Each row comes from the steps of one path. Every step used is in the known rows, and no mark comes twice. Write the path behind each row, first mark first.
Known rows
ludi/fatage/sanu/vofid: [ 10.7 -51.8  -6.1 -52.8   2.1 -15.4  -2.7  59.5  -0.9  -1.7  -0.1  27.1
 -15.8 -11.4 -27.3 -51.5  11.1  -2.6   9.1  26.6  47.4   1.1  20.6]
fatage/sanu: [ 17.9 -28.3 -13.5 -62.8   2.6  20.8  -3.1  10.7 -45.1 -32.4 -11.6  20.7
 -21.7 -21.2 -27.4 -45.1  -2.6   4.1  -8.0  24.3  16.4 -45.5  20.3]
vofid/ludi/fatage: [ 18.7 -23.9  21.5 -17.0 -14.5  24.1   2.4  44.9 -22.0  16.4   7.1  23.7
 -33.8  -3.5   1.7 -26.9  -2.6  14.8  15.1  39.3  41.9   6.6  -4.3]
pibisem/ludi/fatage/vofid/guden: [  4.6 -32.5  53.6 -39.8  -8.5  26.2  39.6  18.1  -7.4  22.3   4.1  45.6
 -18.6 -30.5  21.9 -50.8  -6.2  28.0  -2.6  81.8  16.9  21.8  -9.3]
lufas/golakob/fatage/vofid/sanu: [  5.4 -55.8  35.2 -19.5  29.0  23.5  11.5  22.9   8.7 -16.4  -5.4  30.9
   7.2 -21.7  -3.2 -49.5  -1.9  -3.3 -14.2  30.3   0.8  10.7 -17.5]
fatage/pibisem/ludi: [ 19.7  -9.9 -26.7 -22.7  -7.4  22.8  31.4  12.4 -46.8  39.1 -12.1  54.9
 -31.3 -33.4  -6.1 -39.1  -4.4  31.5 -16.9  57.1  19.7 -41.9  10.4]
ludi/fatage/sanu/vofid/lufas: [ 21.4 -57.7 -21.0 -62.0  -3.5 -15.6 -10.4  67.2  23.4  -3.4  11.2   7.8
  -8.8   7.1 -31.1 -43.0  30.1  18.4  14.1  35.3  32.3   5.7  36.8]
golakob/fatage: [ 13.0 -37.0 -10.7 -10.3  27.5  18.9 -13.7  47.3 -30.8  -8.8  -0.7  37.2
 -14.2  10.1   8.9 -23.2  -5.6  12.5   4.6  41.6  49.5 -16.8   5.8]
pibisem/ludi/fatage/lufas/golakob: [  3.9 -27.7 -16.4 -36.7  10.9  52.0 -10.3  -1.4  47.1  -9.4 -25.6   0.7
 -18.8 -15.7  -3.6 -33.4  -2.9   4.9   3.5  30.3  25.4   0.0  12.3]
lufas/golakob/fatage/pibisem: [  9.0 -62.4 -26.0  11.9  49.2  15.4   0.4  27.6   3.4  21.1 -14.5  45.2
   1.7   3.3 -14.6 -17.6  -2.3  -9.9 -11.7  31.5  39.6 -26.5  14.6]
guden/fatage/lufas/golakob: [  8.7 -40.1   0.1 -23.2  38.4  29.4   4.0  19.3  32.0 -26.7 -19.4   8.1
 -13.0  19.5 -19.5 -33.0   9.3   1.3  -4.2  30.4  10.3 -14.4  29.3]
sanu/vofid: [  8.7 -25.0   9.4 -34.3  42.4 -18.7  30.1  57.0 -34.8 -10.8  10.7  29.1
 -27.6 -17.6 -17.9 -39.5  21.2  22.1  -4.5  45.4  16.2  -1.4  10.1]
lufas/golakob: [  4.3 -38.5  16.4 -27.4  59.9  31.1  17.9   2.1 -17.2 -34.6  -1.7  -1.0
 -21.9 -14.8 -18.1 -26.0   1.0  -3.7  -9.5  24.0  10.6 -18.9  -4.1]
pibisem/ludi/fatage/sanu/golakob/lufas: [ 34.7 -25.9 -37.3 -66.2 -21.7  40.2 -29.1  11.7  14.6 -13.1 -28.0  -6.2
 -15.3   5.2 -16.5 -39.4 -11.6  38.2  11.0  57.4  43.3 -28.3  19.0]
guden/fatage/lufas: [ 15.9 -24.1 -19.7 -28.0   9.7  18.3  -4.4  42.0   0.6 -17.7 -14.6  29.4
 -17.3  21.8  -9.8 -37.1  13.1  21.3   2.3  43.5  17.8 -26.1  44.1]
sanu/vofid/guden/fatage/pibisem: [ 17.5 -57.0  40.0  -7.2  22.7 -37.0  56.4  61.7 -21.7  38.5  16.5  57.9
  -6.6  15.5  -5.6 -44.2  17.9  21.3 -12.5  73.9  19.0  -4.4  10.8]
pibisem/ludi/fatage/sanu: [ 16.7 -28.9  -8.7 -58.4 -40.1  40.7  -7.7  14.2 -15.1   5.7 -16.2  27.8
 -29.5 -24.6   0.4 -54.0 -21.4  10.4   8.2  36.1  53.8 -21.0  -3.2]
golakob/lufas: [ 22.6 -14.8 -20.0 -38.8  37.7  27.1  -2.9  28.7 -38.8 -17.8  -6.3   3.5
 -18.8 -12.3  -4.1 -24.6  20.5  43.1 -11.2  54.2  10.6 -36.6  46.0]
sanu/vofid/guden/fatage: [ 11.9 -46.7  72.7 -22.5  29.0 -26.2  47.9  58.2 -24.4  -2.3  25.1  28.2
 -17.7  20.5  11.5 -45.4  11.2  25.2  -1.7  71.5  23.2  15.7 -11.7]
fatage/vofid/guden: [  5.8 -30.3  50.4 -42.9  36.5   6.5  43.6  18.0 -37.5 -17.1  10.7  38.9
 -11.9 -25.1  -2.8 -41.2  12.2  21.6 -17.8  71.9 -18.5  -4.2  12.5]
lufas/golakob/fatage/pibisem/ludi: [ 12.3 -39.5 -17.5   6.5  11.5  32.1  12.4  15.0   4.6  45.8 -20.4  50.0
 -12.6 -15.1   2.0 -30.5 -17.7   8.2 -13.6  50.1  47.8 -20.2 -10.7]
pibisem/ludi: [ 15.3   0.6   5.9 -41.2  -1.9  36.6  25.9  12.6 -48.7  -0.1  -4.2  26.2
 -40.9 -31.3   8.8 -42.1 -11.9  34.7  -5.6  54.6  22.1 -23.4 -13.4]
lufas/golakob/fatage: [  4.3 -53.0   8.3  -5.6  55.0  29.2  -8.9  25.5   1.0 -18.5  -5.5  17.1
  -8.9   6.8   3.1 -19.4  -9.3  -8.0  -0.5  29.1  44.8  -6.7  -9.7]

Write each row's path
[ 13.0 -49.3  -9.1 -36.0  14.4   9.6   6.8  58.9  16.2   8.0   8.8  27.5
  -6.4   1.4 -12.3 -31.6  30.6  31.0   9.3  57.5   8.0  15.3  45.9] : ludi/fatage/vofid/lufas
[  9.7 -44.4  12.6 -41.8  50.9  17.5  34.8  25.2  17.8 -17.9   4.4   4.9
  -7.2 -16.2 -33.2 -32.9  30.2  21.7 -14.3  55.2 -22.9   4.6  30.8] : fatage/vofid/lufas/golakob
[ 12.5 -35.9  31.3 -35.4  24.2 -23.5  22.9  52.8  12.9 -14.4   7.9  24.2
  -9.5  24.9  -1.6 -43.5  27.6  27.5  -3.5  67.7   4.4   6.3  28.7] : sanu/vofid/guden/fatage/lufas
[ 35.8 -25.6 -42.0 -71.3  24.9  19.8 -23.2  11.3 -17.7 -50.9 -23.5 -12.4
  -7.3   8.0 -43.9 -31.2   7.1  33.7  -4.4  46.4   5.9 -54.4  42.1] : fatage/sanu/golakob/lufas
[ 17.8 -44.3  15.7 -47.0  -6.4 -21.1  24.6  69.7 -18.3   3.3   0.3  38.6
 -23.1   6.6 -27.1 -65.3   7.8   9.4  -0.9  45.8  39.5  -7.4  12.4] : guden/fatage/sanu/vofid
[ 10.5 -26.7  -0.4 -21.6   7.6  37.6 -15.9  19.2  47.0  -6.7 -13.5  -3.7
 -21.2  -1.4 -20.7 -22.7   8.7  -3.4   7.0  21.0  16.5   8.9  18.2] : vofid/ludi/fatage/lufas/golakob
[ 20.6 -30.6  -3.8 -43.3  35.9 -20.0  24.3  64.0 -12.2 -11.1  21.7   6.4
 -19.5   3.1 -21.0 -30.4  40.9  43.4   0.0  54.8   2.8   3.7  26.3] : sanu/vofid/lufas
[ 10.0 -59.6  -3.7 -33.8  25.5  29.0 -20.5  14.9   5.9 -23.6 -17.4  18.2
  -5.6  -0.7 -21.1 -36.3 -15.5 -21.8  -5.2  18.1  44.4 -23.8  -0.4] : lufas/golakob/fatage/sanu
[ 13.4 -24.8 -54.0 -21.1  22.8  22.5 -37.5  43.3   5.3 -20.6 -19.5  32.9
  -8.4  15.8  -0.6 -22.5  10.8  15.7   2.8  38.2  30.4 -26.6  42.9] : golakob/fatage/lufas
[ 22.5 -31.5 -12.3   1.6 -21.3   9.7   7.8  46.4 -19.6  55.0  -1.2  51.0
 -23.2  -5.9 -13.5 -24.7   4.2  14.0   4.2  41.7  37.3 -12.2  16.8] : vofid/ludi/fatage/pibisem
[ 23.8 -32.2  40.1 -13.6 -18.0  18.1  49.2  13.0 -35.5  49.3   0.9  57.7
 -21.2   0.9  19.5 -45.9 -15.4  36.4 -13.5  82.8  25.1 -25.4  -9.0] : vofid/guden/fatage/pibisem/ludi
[  9.0 -37.5  25.8 -19.3  10.7   4.5  42.5  63.4 -23.5  14.1  -1.3  58.3
 -17.8  -1.2  -9.7 -54.2   8.1  20.4  -4.6  69.2  17.3   1.3  21.7] : guden/fatage/vofid
[ 12.0 -21.4   2.7 -30.5 -10.0  40.2   4.4  24.9 -21.1  16.0  -3.7  28.4
 -34.0 -17.5  21.8 -37.3 -14.7  23.2  11.9  46.4  51.4  -3.3 -11.8] : pibisem/ludi/fatage
[ 13.8 -49.5 -18.2 -53.0  -4.2  22.9 -21.9  24.6 -15.4 -16.8 -11.0  22.0
 -15.4  -7.3 -16.5 -40.8  -5.5  -6.5   9.9  15.2  45.4 -26.2  21.6] : ludi/fatage/sanu
[ 16.3  -0.3  27.8 -30.6  -9.5  10.3  45.0  47.5 -39.3  19.4   4.4  47.3
 -34.3 -33.9 -21.0 -48.7  11.6  27.3 -11.5  68.0  -8.0   6.2  10.8] : fatage/vofid/ludi
[ 19.4 -32.7  -4.7   0.5 -15.3 -27.2  28.7  81.3  -4.6  69.6   7.7  58.2
 -24.6 -10.0 -21.3 -36.0  20.9  17.3   3.7  51.0  38.0  14.1  17.1] : sanu/vofid/ludi/fatage/pibisem
[ 20.5 -30.5  23.5 -47.3 -18.6  28.4  18.7  17.4   4.8 -14.7  -8.4  27.4
 -10.5 -17.0  -1.9 -57.0 -15.4  33.2   9.3  49.2   1.1  13.2 -32.7] : pibisem/ludi/fatage/vofid/sanu/golakob
[ 31.1 -20.9  -2.6 -56.6  27.9  16.3  10.6  17.2 -14.5 -45.9  -9.2   0.5
   3.8 -11.4 -25.7 -44.0  19.3  52.5 -13.9  58.1 -36.8 -21.1  25.0] : fatage/vofid/sanu/golakob/lufas
[  2.5 -45.2   2.3 -27.8  17.6  11.8  13.3  52.8  -7.1   9.3  -3.1  50.3
 -12.7 -18.0  -9.7 -41.1  11.4   9.9   4.8  50.0  25.4   9.3  28.8] : ludi/fatage/vofid
[ 14.1 -54.0  32.0 -46.6  11.5 -22.1  -0.5  47.2 -11.4 -10.7   9.0  35.5
  -2.2   5.7  -2.6 -47.2   2.8   4.6  -4.7  54.8  38.8   0.3  -3.7] : golakob/fatage/sanu/vofid/guden
[ 14.4 -25.1  29.6 -16.2  -8.5 -14.2  22.7  77.0  -6.1  28.1  16.6  29.5
 -35.5  -7.5  -6.3 -37.8  14.4  19.3  14.0  47.6  43.0  34.4  -6.9] : sanu/vofid/ludi/fatage
[ 30.1 -47.1  -2.8 -48.8   0.1  10.8  -2.5  30.8 -15.7 -39.5 -13.4  17.2
 -15.6  38.6 -35.3 -43.2 -16.9   8.0  11.0  38.5  30.1 -35.4   2.7] : guden/fatage/sanu/golakob
[ 19.5 -15.5  50.3 -11.4 -29.1   8.9  53.5  71.7 -25.1  38.9   6.6  59.5
 -34.5  -3.4 -10.4 -58.5   5.0  28.7  -3.7  78.9  14.0  18.3   3.7] : guden/fatage/vofid/ludi
[ 23.9  -7.1  16.8 -55.7 -27.0 -15.7  28.5  56.1 -33.3   8.9   5.4  25.7
 -37.7 -27.6 -40.4 -59.4  11.9  15.8  -6.7  44.6  16.0  -3.5  -0.3] : fatage/sanu/vofid/ludi
[ 12.2 -40.7  43.8 -66.4 -26.2  -2.8  24.0  24.3  -1.2  10.5   5.5  22.7
 -21.1 -22.2   7.5 -61.6  -7.5  15.5   2.5  59.0  38.4  13.4 -19.5] : pibisem/ludi/fatage/sanu/vofid/guden
[ 21.0 -66.1  25.0 -52.3  13.7 -12.7  26.5  56.8  38.1  -7.1   6.5  -4.1
  -8.6  20.6 -39.9 -53.1  22.9   9.8  -2.5  42.4  20.7   8.6  15.5] : guden/fatage/sanu/vofid/lufas/golakob
[  0.6 -48.0 -24.3 -29.8  45.5  36.3 -27.4   9.3  48.6 -33.6 -21.1  -1.1
  -6.3   2.2 -18.3 -19.7  11.8 -12.6   6.3  10.3  20.0  -7.6  35.9] : ludi/fatage/lufas/golakob
